Each row was made from one walk, in order. Every step used is in the known rows, and no mark comes twice. Write each row's walk.
(in the rows, 100 means zero)
Known rows
N, U, B: |  96 | 131 | 104 |  88 | 118 | 124 | 117 |  60 | 119 |  70 |  56 |  85 | 130 |  83 | 105 | 116 | 120 | 109 |  88 | 108 |  72 |  93 | 119 |  86 |
V, E, T: |  87 | 106 | 134 |  73 |  98 | 111 | 116 |  89 | 116 | 116 |  61 |  93 | 140 | 109 |  90 | 123 | 148 |  94 | 114 | 100 | 109 | 119 |  95 | 116 |
Z, U: | 105 | 105 | 114 | 104 |  97 | 113 | 112 |  61 | 113 |  87 |  56 |  93 | 130 | 101 | 105 | 122 | 116 | 109 | 119 | 113 |  82 |  98 | 121 |  94 |
Z, V, E, R, N, U: |  77 | 121 | 133 |  83 | 101 | 105 |  87 |  56 | 156 | 107 |  48 | 114 | 154 | 115 |  69 | 104 | 119 | 109 | 121 | 102 | 105 | 124 |  91 | 107 |
R, N, U, Z, V: | 102 | 105 | 132 |  79 |  94 |  99 | 110 |  65 | 143 |  85 |  51 | 122 | 135 | 134 |  89 |  95 | 122 | 124 |  85 |  94 | 107 |  93 | 122 |  91 |
B, T, Y: | 102 | 116 | 131 |  89 |  90 | 116 | 102 |  93 |  81 |  80 |  67 | 114 | 104 | 124 |  94 | 124 | 154 | 119 | 105 |  79 | 101 |  93 |  98 |  90 |
Z, V, E: |  81 | 139 | 146 |  91 |  93 | 108 |  96 |  65 | 151 | 106 |  60 | 119 | 145 | 112 | 105 |  99 | 116 | 109 | 128 | 109 | 107 | 114 |  75 | 117 |
N, U, Z, V, E, R: |  81 | 126 | 143 |  96 |  96 | 108 |  99 |  38 | 150 |  91 |  42 |  91 | 120 |  96 |  93 | 101 | 117 | 123 | 107 | 102 |  99 | 118 | 112 | 102 |
T, B, U, Z, V: | 102 | 122 | 130 |  93 |  96 | 125 | 123 |  38 | 117 |  63 |  48 | 101 | 116 | 100 | 123 | 104 | 116 | 158 |  95 |  90 |  95 | 121 | 102 | 100 |
V, E, R: |  75 | 116 | 132 |  85 | 103 | 110 |  92 |  77 | 135 | 118 |  63 |  76 | 151 | 109 |  79 | 126 | 135 |  87 | 124 |  97 |  98 | 134 |  89 | 115 |
E, R, N, U: | 101 |  86 | 112 |  85 | 109 |  97 |  93 |  80 | 132 | 108 |  64 |  86 | 148 | 131 |  56 | 116 | 135 | 102 | 102 |  85 |  99 | 114 | 125 |  95 |
T, E, R: |  79 |  97 | 141 |  81 | 102 | 118 |  77 |  73 | 129 | 100 |  63 |  82 | 142 | 111 |  88 | 106 | 146 |  78 | 132 |  81 | 107 | 138 | 110 | 106 |
N, U, B, T, E: |  83 | 123 | 106 |  83 | 112 | 136 | 107 |  50 | 106 |  48 |  37 |  89 | 132 |  81 | 101 | 126 | 143 | 104 |  82 |  95 |  69 | 105 | 121 |  78 |
T, B: | 112 | 119 | 115 |  90 | 109 | 121 | 117 |  68 | 103 |  81 |  70 |  90 | 132 | 113 | 118 | 104 | 128 | 124 | 101 |  83 |  96 | 117 |  98 | 108 |
Y, U: | 105 | 111 | 130 |  91 |  98 | 120 | 108 |  73 | 113 |  87 |  55 | 107 | 135 |  89 | 108 | 120 | 130 | 105 | 106 | 125 |  99 |  99 | 130 |  99 |
T, Y, U: | 102 | 123 | 140 |  74 | 101 | 129 | 100 |  86 |  88 |  82 |  65 | 127 | 105 |  91 |  97 | 112 | 136 | 109 | 123 | 117 | 111 |  93 | 123 |  95 |
V, E, T, B, U, N: |  83 |  95 | 112 |  64 | 109 | 130 | 129 |  74 |  90 |  89 |  49 | 107 | 137 |  95 | 100 | 135 | 141 | 112 |  92 |  91 | 108 | 132 | 107 | 100 |
T, E, R, N, U: |  77 |  83 | 130 |  68 | 104 | 117 |  75 |  69 | 128 |  87 |  54 |  95 | 152 | 114 |  68 | 108 | 150 |  76 | 117 |  83 | 106 | 132 | 127 |  95 |
N, U: |  98 | 111 | 120 |  97 | 101 | 108 | 109 |  68 | 114 |  84 |  69 |  95 | 124 |  90 |  95 | 114 | 125 | 100 | 102 | 116 |  88 |  89 | 125 |  93 |
V, E, R, N, U, Z: |  73 | 103 | 132 |  71 | 102 | 108 |  96 |  65 | 142 | 104 |  47 |  84 | 151 | 118 |  67 | 122 | 136 |  96 | 101 |  93 | 102 | 130 | 109 | 105 |
R, N, U, B: | 101 | 108 | 101 |  69 | 114 | 113 | 116 |  77 | 124 |  74 |  54 | 107 | 152 | 120 |  84 | 113 | 127 | 106 |  76 |  97 |  87 |  90 | 124 |  84 |
B, T, E, R, N: |  86 |  83 | 128 |  79 |  92 | 115 |  81 |  76 | 111 |  81 |  46 |  96 | 147 | 135 |  76 | 125 | 168 |  96 | 100 |  64 | 102 | 130 | 110 |  92 |
N, U, Z, V, E, T: |  88 | 121 | 143 |  90 |  93 | 110 | 115 |  46 | 138 |  92 |  41 | 103 | 111 |  96 | 100 | 100 | 125 | 127 | 101 | 105 | 106 | 110 | 115 | 101 |
E, T, Y, U: | 113 |  99 | 135 |  70 | 103 | 122 | 118 |  97 |  82 | 104 |  60 | 118 | 100 | 103 |  86 | 114 | 155 | 119 | 118 | 100 | 122 | 101 | 127 |  98 |
V, E, T, Y, U: |  84 | 112 | 140 |  58 | 102 | 129 | 110 |  86 |  95 | 102 |  51 | 113 | 122 |  91 |  82 | 127 | 154 |  98 | 122 | 112 | 115 | 117 | 109 | 108 |

Write each row's walk
| 100 | 143 | 111 |  79 | 115 | 134 | 115 |  82 |  95 |  67 |  53 |  98 | 117 | 115 | 108 | 123 | 143 | 129 |  89 |  75 |  81 |  99 |  90 |  86 | : U, B, T, Y
|  87 | 128 | 114 |  78 | 110 | 138 | 107 |  69 | 110 |  61 |  42 |  88 | 140 | 109 | 117 | 121 | 149 | 108 |  86 |  74 |  77 | 115 |  97 |  88 | : U, B, T, E
|  96 | 108 | 143 |  95 |  82 | 111 | 121 |  66 | 121 |  81 |  58 |  94 | 111 | 102 | 115 | 120 | 123 | 131 |  95 | 108 |  93 |  99 | 117 |  94 | : B, U, Z
|  84 | 134 | 159 |  94 |  90 | 104 | 100 |  53 | 166 | 113 |  48 |  94 | 125 | 126 | 110 |  91 | 117 | 131 | 116 |  84 | 113 | 129 |  83 | 117 | : U, Z, V, E, R
|  87 | 109 | 135 |  70 |  93 | 105 | 107 |  61 | 145 |  84 |  44 | 122 | 142 | 126 |  85 | 102 | 124 | 114 |  87 | 101 | 107 | 102 | 116 |  95 | : R, N, U, Z, V, E
| 105 | 116 | 146 |  90 |  91 | 119 | 114 |  61 | 125 |  85 |  43 | 101 | 119 |  96 | 122 | 110 | 128 | 123 |  95 | 114 | 104 | 103 | 132 | 100 | : Y, U, Z
| 102 |  91 |  98 |  97 | 107 | 116 | 120 |  72 | 100 |  83 |  56 | 115 | 127 | 107 | 118 | 125 | 106 | 108 | 100 |  99 |  93 | 100 | 132 |  80 | : Z, U, N
|  90 | 125 | 145 |  84 |  94 | 107 | 106 |  72 | 142 | 117 |  56 | 118 | 138 | 116 |  96 | 100 | 128 | 117 | 127 | 101 | 116 | 118 |  80 | 117 | : Z, V, E, T
| 114 | 101 | 129 |  86 |  98 | 119 | 135 |  57 | 107 |  90 |  46 | 100 | 108 | 111 | 108 | 106 | 138 | 161 |  97 |  79 | 111 | 123 | 108 | 103 | : E, T, B, U, Z, V
| 113 |  81 | 104 |  78 | 110 | 123 | 140 |  81 |  78 |  87 |  58 | 106 | 118 | 107 | 107 | 123 | 141 | 138 |  85 |  77 | 109 | 120 | 121 |  92 | : E, T, B, U, N
|  99 |  97 | 129 |  88 | 104 |  96 |  93 |  64 | 153 | 108 |  52 |  94 | 138 | 137 |  67 | 100 | 125 | 125 | 102 |  79 | 108 | 119 | 117 |  97 | : E, R, N, U, Z, V
|  83 | 132 | 145 |  93 |  92 | 111 | 107 |  40 | 144 |  82 |  45 | 103 | 117 |  93 | 107 |  99 | 114 | 122 | 102 | 111 |  98 | 106 | 111 | 101 | : N, U, Z, V, E
| 102 | 120 |  93 | 100 | 109 | 131 | 121 |  49 | 106 |  61 |  32 |  85 | 133 | 100 | 109 | 138 | 126 | 128 |  93 |  95 |  60 | 101 | 113 |  79 | : Z, U, B, T
|  99 |  95 |  99 |  83 | 117 | 110 |  99 |  71 | 126 |  90 |  47 |  81 | 151 | 129 |  59 | 126 | 143 | 116 |  83 |  72 |  85 | 116 | 119 |  84 | : E, R, N, U, B, T
| 102 | 104 |  98 |  72 | 110 | 116 | 115 |  73 | 113 |  65 |  46 | 108 | 150 | 124 |  81 | 123 | 138 | 113 |  65 |  89 |  81 |  91 | 123 |  77 | : R, N, U, B, T
|  96 | 127 |  99 |  93 | 113 | 126 | 118 |  56 | 106 |  59 |  45 |  87 | 127 |  87 | 100 | 129 | 134 | 118 |  76 |  98 |  66 |  94 | 118 |  79 | : N, U, B, T
| 103 | 124 |  97 |  95 | 115 | 128 | 123 |  53 | 118 |  73 |  44 |  85 | 135 |  95 | 113 | 124 | 111 | 120 | 106 | 106 |  66 | 100 | 115 |  87 | : Z, U, B
|  94 | 133 | 105 |  83 | 114 | 133 | 113 |  61 |  93 |  53 |  47 |  97 | 113 |  86 |  94 | 126 | 138 | 120 |  84 |  97 |  72 |  91 | 117 |  76 | : N, U, B, T, Y
|  87 | 122 | 135 |  81 |  97 | 120 | 113 |  53 | 127 |  94 |  44 | 119 | 136 |  99 |  97 | 108 | 128 | 134 | 119 | 103 | 107 | 127 |  85 | 112 | : Z, V, E, T, B, U
|  74 | 101 | 121 |  71 | 105 | 109 |  91 |  72 | 135 | 106 |  54 |  88 | 161 | 113 |  60 | 128 | 138 |  84 | 108 | 100 |  98 | 127 | 108 | 105 | : V, E, R, N, U
| 104 | 111 | 112 |  90 | 102 | 127 | 120 |  57 |  94 |  64 |  61 |  94 | 129 |  92 | 112 | 121 | 127 | 133 |  96 |  99 |  86 | 115 | 108 |  97 | : T, B, U
|  90 | 123 | 117 |  76 | 110 | 148 | 107 |  55 | 105 |  52 |  24 | 103 | 142 |  80 | 113 | 130 | 148 | 110 |  87 | 105 |  79 | 114 | 126 |  84 | : Y, U, B, T, E
|  83 | 125 | 129 |  53 | 113 | 140 | 117 |  80 |  98 |  94 |  44 | 107 | 126 |  87 |  87 | 129 | 150 | 104 | 114 | 107 | 105 | 119 | 105 | 103 | : V, E, T, Y, U, B
|  96 | 120 | 154 |  82 |  91 | 122 | 114 |  51 | 138 |  94 |  27 | 117 | 122 |  94 | 112 | 106 | 131 | 134 | 105 | 114 | 115 | 119 | 120 | 107 | : Y, U, Z, V, E, T
| 102 | 132 | 115 |  82 | 116 | 136 | 117 |  66 | 119 |  74 |  42 |  99 | 141 |  81 | 116 | 121 | 126 | 115 |  93 | 118 |  82 | 102 | 123 |  92 | : Y, U, B
|  86 | 130 | 150 |  73 |  98 | 122 | 101 |  68 | 124 | 104 |  45 | 136 | 125 |  99 |  90 | 104 | 133 | 120 | 132 | 114 | 120 | 116 |  93 | 110 | : Z, V, E, T, Y, U
|  97 | 116 | 135 |  98 |  94 | 107 | 115 |  56 | 126 |  81 |  57 |  89 | 108 |  98 | 110 | 104 | 122 | 118 |  90 | 104 |  94 |  95 | 128 |  94 | : N, U, Z
| 116 |  92 | 124 |  83 | 100 | 120 | 138 |  66 |  94 |  88 |  50 |  88 | 109 | 108 | 106 | 116 | 146 | 150 |  90 |  79 | 106 | 121 | 117 | 101 | : E, T, B, U, Z
|  87 | 112 | 107 |  70 | 116 | 132 |  99 |  71 | 120 |  68 |  37 |  86 | 153 | 127 |  91 | 124 | 154 | 108 |  84 |  60 |  81 | 127 | 101 |  85 | : U, B, T, E, R, N
| 112 |  91 | 126 |  66 | 110 | 125 | 122 | 104 |  75 | 102 |  61 | 132 |  99 | 106 |  94 | 117 | 148 | 118 | 107 |  90 | 130 | 103 | 133 |  89 | : E, T, Y, U, N
|  99 | 139 | 127 |  68 | 116 | 143 | 108 |  81 |  92 |  70 |  56 | 119 | 109 |  86 | 103 | 114 | 132 | 116 | 112 | 111 |  98 |  96 | 118 |  89 | : T, Y, U, B
|  91 | 109 | 123 |  69 | 105 | 124 | 122 |  75 | 103 | 101 |  54 |  90 | 140 | 105 |  96 | 121 | 148 | 108 | 107 |  90 | 106 | 132 |  92 | 116 | : V, E, T, B
| 122 |  96 | 116 |  83 | 109 | 116 | 132 |  83 |  94 | 103 |  64 |  89 | 122 | 120 | 103 | 107 | 148 | 132 | 101 |  72 | 111 | 120 | 107 | 110 | : E, T, B
